Each row was made from one small tree. The marks that hang from a mark follow it in brackets, in alphabetical order. Every link used is in the known rows. Write each row's tree.
Known rows:
zukazud(tepi(vulef(fenik(gegul(zuraf) kefev(kozi))))): [ -5.8  26.7 -12.6 -84.3   3.7  -7.4  28.0  -1.0 -11.9  34.9   0.7  -3.8
  33.2   5.6  30.2  12.4  19.9   4.4  11.1 -11.5   9.8   1.2 -28.7 -13.6
 -16.8]
tepi(vulef(fenik(gegul(zuraf) kefev vugol))): [-22.6  59.2 -29.5 -69.7  14.5  30.3 -25.3  -0.5   2.4  29.5   2.6 -10.9
  16.9   1.2  45.2  55.4  17.9   9.8  40.0   5.7  -1.8  31.8   5.0 -12.1
  -6.0]
kefev(fenik(gegul(zuraf) vulef(tepi)) kozi(vazol)): [-60.1  -2.6 -19.3 -56.3 -16.5  10.6 -23.4  15.5  -5.4  22.4 -14.5 -12.5
  10.1 -27.0  21.6  16.3  24.9 -57.7 -16.0  23.4  24.3  32.3 -53.5 -20.1
  -5.0]
fenik(gegul vugol): [ -9.7  35.1  -3.2  -5.3  10.3 -19.1  -7.4 -18.9  -4.6  -1.4  15.9   4.8
 -26.2 -10.6  10.3  -1.6  -0.9   2.8 -12.1   9.5  14.5  23.6  11.5  -6.0
  10.8]
zukazud(tepi(vulef(fenik(gegul)))): [ -7.3  24.9  -6.0 -66.9  21.1 -26.1  32.6   1.8 -12.8  31.2   7.8   6.6
  23.7  10.9  28.7   0.6  20.1  15.0  13.5  -5.4  -4.5   0.8 -12.2 -17.1
   1.6]
zukazud(tepi(vulef)): [ -1.0  26.9  11.5 -63.4  16.6 -37.3  35.5   0.0 -24.7  33.3  14.5  -0.3
  23.9  15.7  11.8 -25.0  21.4  13.8   9.8  -3.8   4.4 -10.6 -24.3 -20.9
  14.5]
tikez(fenik(kefev(kozi(vazol)) vugol) zuraf(gegul)): [ -3.1  27.3   9.8 -33.5  -6.9  -6.5 -38.8 -35.5   4.2  13.9 -26.0  31.3
 -31.8 -13.8  -8.0  15.4 -20.6  15.5  53.4  26.0  41.4  12.9  12.8   6.6
  35.8]
vazol(fenik): [  2.7  35.2   7.2 -11.0  12.6 -18.7 -23.2  -9.5 -24.1  35.2   0.8 -19.8
  -6.6   0.3   4.4 -24.0  27.3   1.2  75.0  12.8   6.2  -6.6  40.6 -14.3
  44.7]
vulef(fenik(gegul(zuraf) kefev(kozi)) tepi): [-33.4  32.7 -50.1 -54.8  14.2  25.8  -7.8  15.3   3.4  29.5   7.3 -17.6
  11.9  -0.6  39.9  54.1  18.2 -15.0  23.4  -1.6 -10.3  35.4  23.5 -28.8
 -15.0]
vazol(fenik(gegul(zuraf) vulef(tepi))): [-33.1  34.4 -23.4 -26.8   0.2  21.9 -23.5   1.0  -8.6  12.0  -8.8  -8.7
  15.3  -2.3  15.7   1.5  37.6   8.5  41.3  31.8  17.1  -0.7  40.5 -25.5
  -0.9]
tepi(vulef(fenik)): [-22.3  51.9 -10.4 -64.4  34.6   0.3 -10.2   5.6 -14.1  48.0   3.1 -13.7
  15.5  12.7  38.2  23.7  32.6   2.9  55.4   6.4 -23.3  19.1  18.0 -17.3
  24.4]
tikez(fenik(vugol vulef)): [ -9.0  51.4   9.1 -27.6  10.3 -15.6 -18.6 -13.1  -3.2  -7.7  -3.8  35.4
 -13.6 -21.0  -6.4   0.1  12.4  20.5  23.6  30.6   0.8  23.3  18.1  -6.4
  36.3]
kozi(kefev vazol vulef(fenik(gegul vugol) tepi)): [-24.8   3.7 -57.6 -33.8  12.7  -0.1  17.2  26.9   3.5   7.8 -25.8   3.9
   1.0   9.4  33.9 -19.0  26.8 -24.8  -7.4   1.5   9.1  47.2 -28.0 -26.4
  37.5]
kozi(vazol): [ -0.6  31.3  -9.2 -28.5  18.0 -44.3  -3.0 -25.3 -29.9  36.0  -6.3 -11.8
 -14.2  14.5   6.7 -22.3  23.2 -31.1  22.2  16.1   4.9  20.1 -31.2 -22.8
  50.9]
kefev(fenik(gegul vugol) kozi(vulef)): [-41.8  -9.7  14.8 -30.7 -24.6  -2.8 -21.7  20.9  -5.1  12.4  -1.5 -13.3
 -19.5 -32.6  13.3  -3.8   2.8 -40.5 -27.5   2.3  18.7  35.6 -22.0  18.4
  10.2]
zuraf(gegul): [-28.2  33.2  -3.3 -20.8  24.1 -32.5  -3.4 -18.8 -26.6  28.1  14.3  10.9
 -21.3  21.1   6.4  -9.0  14.2 -10.4  32.9  11.8   2.4  17.1  34.5 -28.5
  69.7]
vazol(fenik(gegul kefev vugol vulef)): [ -7.0  44.5 -26.0 -22.6 -13.7  16.2 -47.3  -3.7   5.0  -5.7  10.6   1.5
  -9.0 -22.8  16.6   7.6  18.7  12.2  41.1  30.5  21.0  19.4  20.7  -1.3
  -4.7]
kozi(kefev(fenik(gegul vugol)) vulef(tepi)): [-45.0  -7.0 -19.7 -29.6   6.2  -5.2   0.6  49.1  -5.6  -7.8  -1.2   2.0
  -6.4  -5.6  19.3 -31.1  20.5 -15.8 -25.9  -5.4  16.4  26.6 -15.4 -28.1
  28.6]
kefev(fenik(gegul) kozi(vulef)): [-47.1 -19.0  13.2 -47.5 -15.9 -10.3 -20.8  22.8 -17.6  25.1  -7.4 -23.1
 -12.7 -21.9  17.0 -12.4  22.1 -55.2 -25.4   3.7  11.6  30.9 -24.7  12.6
   5.0]
vazol(fenik(gegul(zuraf) kefev vugol vulef)): [-10.7  51.9 -29.9 -27.5 -25.5  33.8 -45.8 -11.1   3.7  -6.4  -1.1  -1.4
   0.6 -20.6  17.7  23.4  18.4  17.2  40.1  27.8  33.5  12.8  17.3  -5.5
 -15.4]
tepi(vulef): [-19.5  46.7   8.0 -60.4  29.0  -9.9  -9.2  -1.1 -26.3  46.9  12.1 -21.7
  15.9  13.8  18.9  -7.6  34.7  -4.1  38.2   9.4  -7.0   7.3   0.9 -22.4
  28.8]
fenik(gegul kefev(kozi(vazol)) vugol vulef(tepi)): [-29.4  33.4 -45.9 -47.4 -20.7  19.4 -21.2   8.0  17.3  -8.3  23.9   4.6
  -2.3 -28.4  17.8  13.7  11.2 -20.4 -33.6  31.7  20.4  51.1 -39.7 -12.6
 -25.1]
zukazud(tepi(vulef(fenik(gegul kefev(kozi) vugol)))): [ -1.2  27.1  -8.2 -68.5   5.7 -14.5  27.4   3.7  -4.1  29.2  12.3   2.7
  22.1  -1.6  27.9   7.6  11.1   9.6  10.3 -10.7   6.6   7.7 -24.1  -8.5
  -7.2]
tikez(fenik(gegul vugol vulef) zuraf): [-15.9  31.8   7.1 -30.1   1.0  -8.8 -28.0 -27.2   6.4 -15.4 -29.2  44.0
 -24.4 -17.5  -2.1   7.4  -1.5  40.3  14.5  46.4  27.0  -0.8  29.6  11.4
 -10.1]
kozi(kefev vulef): [ -9.8  10.1 -12.6 -46.5   7.2 -29.8  18.2  18.1 -31.1  12.4 -11.0 -10.6
  -3.4  13.7  10.3 -62.6  44.6 -25.6 -12.0  -7.3  14.3   5.8 -12.3 -16.4
  37.8]

Write each row's tree:
[-31.0  57.8 -11.1 -12.6   6.3  -8.4   7.8   6.9  -2.5 -10.5  28.4  16.9
 -11.1  -6.9   3.9  -5.3  13.8  28.4  -0.7  32.9  -5.5  18.1  20.1 -24.7
  23.6] => fenik(vugol vulef(tepi))
[-36.9  29.0 -36.9 -27.7  43.5  -6.6   3.4  18.5  -0.7  23.2  13.5  -0.9
  -2.0  10.4  36.8  31.0  19.4   1.7  24.9   8.2 -34.2  32.2  51.8 -34.8
  14.7] => vulef(fenik(gegul) tepi)
[-27.7   5.1  -4.8 -45.8   0.9  -7.7  16.0  15.4 -17.9  40.3  -3.0 -28.7
   0.5   1.8  16.7 -19.5  33.0 -36.4  -5.4   0.4  -7.6  24.2  16.5   2.6
  16.6] => kefev(kozi(vulef(fenik(gegul) tepi)))
[ -6.6  30.5  -1.3 -51.0 -17.8  18.8 -31.7 -17.9   1.4   1.2 -18.1   7.2
  -4.1 -27.0   1.7  25.2   3.6  -6.4  -0.7   6.4  29.0  37.2  -3.2   6.8
  -1.7] => tikez(fenik(gegul(zuraf) kefev(kozi(vulef)) vugol))
[  0.4  38.7  -3.1 -34.3 -24.6   1.5 -10.8   3.6  -7.7  13.7  23.6 -19.5
 -17.6 -14.6   2.3  -4.6   2.3 -10.2  -1.6  -1.5  15.2  30.4 -14.4   4.7
  15.1] => fenik(kefev(kozi(vulef(tepi))) vugol)
[-41.2 -13.6 -34.0 -28.6   1.4  -7.2  -3.3  37.2  -2.8  -0.2 -19.3   2.9
  -4.8  -2.5  21.3 -31.9  19.3 -37.8 -23.5   5.2  24.6  43.0 -58.0 -32.6
  42.5] => kozi(kefev(fenik(gegul vugol)) vazol vulef(tepi))
[ -4.3  18.8 -43.8 -23.0  14.7  -9.0 -10.6   6.9   1.9   9.4 -15.8   4.1
   7.1 -13.6  16.4 -39.0  29.3 -28.6  35.1  17.7  38.1  16.1 -34.5 -42.2
  38.9] => kozi(kefev vazol(fenik(gegul vugol vulef(tepi))))
[-23.6  16.6 -21.6 -38.7  13.5 -22.0 -15.9  23.8  -4.8 -10.9   6.8  16.3
  -9.8 -26.6  21.2 -19.9  21.9 -24.4  -1.6   4.0  25.6  13.3 -30.7 -31.7
  16.2] => kozi(kefev(fenik(gegul vugol vulef)))
[  2.6  38.1  -7.8 -63.9  10.7 -22.0  26.5   3.5  -9.6  23.9  13.5   8.8
  20.0   6.3  25.8   9.4  10.2  23.8  23.4  -8.9  -2.2   4.9 -20.1 -14.1
   6.1] => zukazud(tepi(vulef(fenik(kefev vugol))))
[-13.9  13.4   2.4 -48.3  -6.2 -15.7  14.8   4.2 -25.9  44.4  -7.4 -31.5
  -5.2  -1.1  13.9 -25.4  32.2 -39.3   5.1  -1.2  -5.7  16.8   9.6  14.5
  25.4] => kefev(kozi(vulef(fenik)))
[ -3.9  30.2  -1.9 -64.6  20.2 -30.3  35.2   2.7 -16.4  34.3   9.2   5.6
  24.2  14.0  25.1  -3.2  19.0  18.5  23.8  -5.2  -6.5  -2.2 -13.4 -18.1
  12.3] => zukazud(tepi(vulef(fenik)))
[-32.8  49.4 -44.8 -37.5  -7.7  15.5 -26.6  10.6  15.0 -27.9  33.6  18.0
 -12.3 -17.6  21.0  23.4  10.6  14.5 -29.1  32.9   7.3  44.0  -6.3 -19.2
 -29.9] => fenik(gegul kefev vugol vulef(tepi))
[ -4.9  32.3  12.9 -21.3  19.8 -17.7 -24.3 -19.0  -0.6  -1.2  -4.8  24.7
 -17.6 -20.4  -2.8   6.3   1.2   7.8  13.4  15.9   7.2  30.0  22.0  -6.4
  28.9] => tikez(fenik(gegul vugol))
[-61.9  29.2 -14.5 -24.6  -6.5  14.0 -29.6  17.8   2.7 -17.1   7.8  16.8
 -10.1 -22.7  22.1  40.0   3.9   7.3 -12.6  25.7  13.4  27.9 -12.2 -23.4
  -5.6] => kefev(fenik(gegul(zuraf) vugol vulef(tepi)))
[-38.2  25.3   1.6 -18.5  -4.4  -1.5 -35.3   0.5  -5.8  -3.1   3.1   4.6
 -21.5 -22.1  18.2  37.1  -6.0  -4.4   1.0   7.3  23.0  24.1 -15.1 -13.0
   7.0] => kefev(fenik(gegul(zuraf) vugol))
[-22.0  48.9 -40.9 -63.3 -44.1  36.2 -25.5 -14.3   8.4 -14.9   7.0  -1.1
   2.3 -32.9  19.7  35.9  15.2 -11.5 -32.4  22.6  41.4  29.9 -32.1   4.0
 -56.1] => fenik(gegul(zuraf) kefev(kozi) vugol vulef)
[-23.0  34.7  -5.5 -54.9   0.0  -8.5 -41.5 -23.3  -5.2   1.2 -23.2  44.6
 -22.4   0.4   0.3  15.7   6.0  28.7  46.6  46.7  18.7   2.9  26.7  -3.5
  16.4] => tikez(fenik(kefev vulef) zuraf(gegul))
[-61.5 -14.8   4.6 -50.3 -21.3  13.4 -15.2  26.1 -15.0  26.0 -12.8 -27.9
   3.3 -16.5  17.5   6.8  20.1 -45.4 -25.5   1.1  19.2  27.2 -20.0  -4.0
  -3.1] => kefev(fenik(gegul(zuraf)) kozi(vulef(tepi)))
[-17.6  31.3 -25.5 -47.6 -39.5  36.5 -17.7  -9.0   2.2   2.6   4.2 -21.9
  -2.6 -17.5  14.6  28.2   3.3 -13.5 -31.9  -0.9  42.0  34.0 -18.9   4.1
 -31.3] => fenik(gegul(zuraf) kefev(kozi(vulef(tepi))) vugol)
[-15.2  12.4 -16.7 -46.4 -20.3   2.9  10.2 -12.0 -14.5  38.8 -27.8 -25.8
  -1.0  -2.5  17.4  -6.2  23.3 -44.6  -5.0   4.3  15.9  29.9 -22.9  14.1
  17.2] => kefev(kozi(vazol vulef(fenik(gegul(zuraf) vugol))))
[-20.2  -0.1 -32.9 -40.8  12.1 -22.8  22.0  23.2 -22.9  21.7 -20.4 -11.7
   6.2  22.2  11.4 -61.8  41.7 -36.8  -9.7   1.7  16.1  24.0 -44.0 -37.7
  56.9] => kozi(kefev vazol vulef(tepi))
[ -1.0  35.8  -0.1 -48.8  -9.2  14.4 -34.4 -22.9   1.6   3.9 -11.8   8.7
  -2.5 -30.8   1.7  29.5   2.4  -6.7  12.3   5.1  31.6  32.0  -4.2  -0.5
  -0.2] => tikez(fenik(gegul(zuraf) kefev(kozi) vugol))
[-16.6  43.9 -28.9 -17.4  -7.8  20.5 -42.0   9.6   9.0  -4.8  16.7   2.2
  -4.1 -19.7  15.8   8.6  16.4  17.2  38.9  29.9  14.4  20.6  29.8 -15.6
  -1.4] => vazol(fenik(gegul kefev vugol vulef(tepi)))
[-13.6  40.1 -12.6  -6.2  -3.2   7.2 -30.6  -6.4   1.8  -2.0   2.8   4.1
  -8.3 -17.8  11.9  -7.6  20.8  13.3  39.8  32.7  18.0   8.9  37.9  -3.7
  11.4] => vazol(fenik(gegul vugol vulef))
[-15.0  29.5   5.1 -44.0  15.7  -8.0 -22.9 -23.5 -13.7  12.6 -22.0  12.1
   0.2  -6.3   1.9  13.0  19.4  -2.2  16.2  13.9  12.5  18.5  18.6 -14.8
  14.6] => tikez(fenik(gegul(zuraf)))
[-23.0  11.8 -35.4 -39.2   0.1 -13.9   0.2  -6.1 -15.5  23.2 -30.9  -7.3
 -13.8  22.6  32.5   0.2  29.0 -25.2  -5.0  18.8 -12.5  46.5 -14.2   6.8
  29.6] => kozi(vazol vulef(fenik(gegul)))
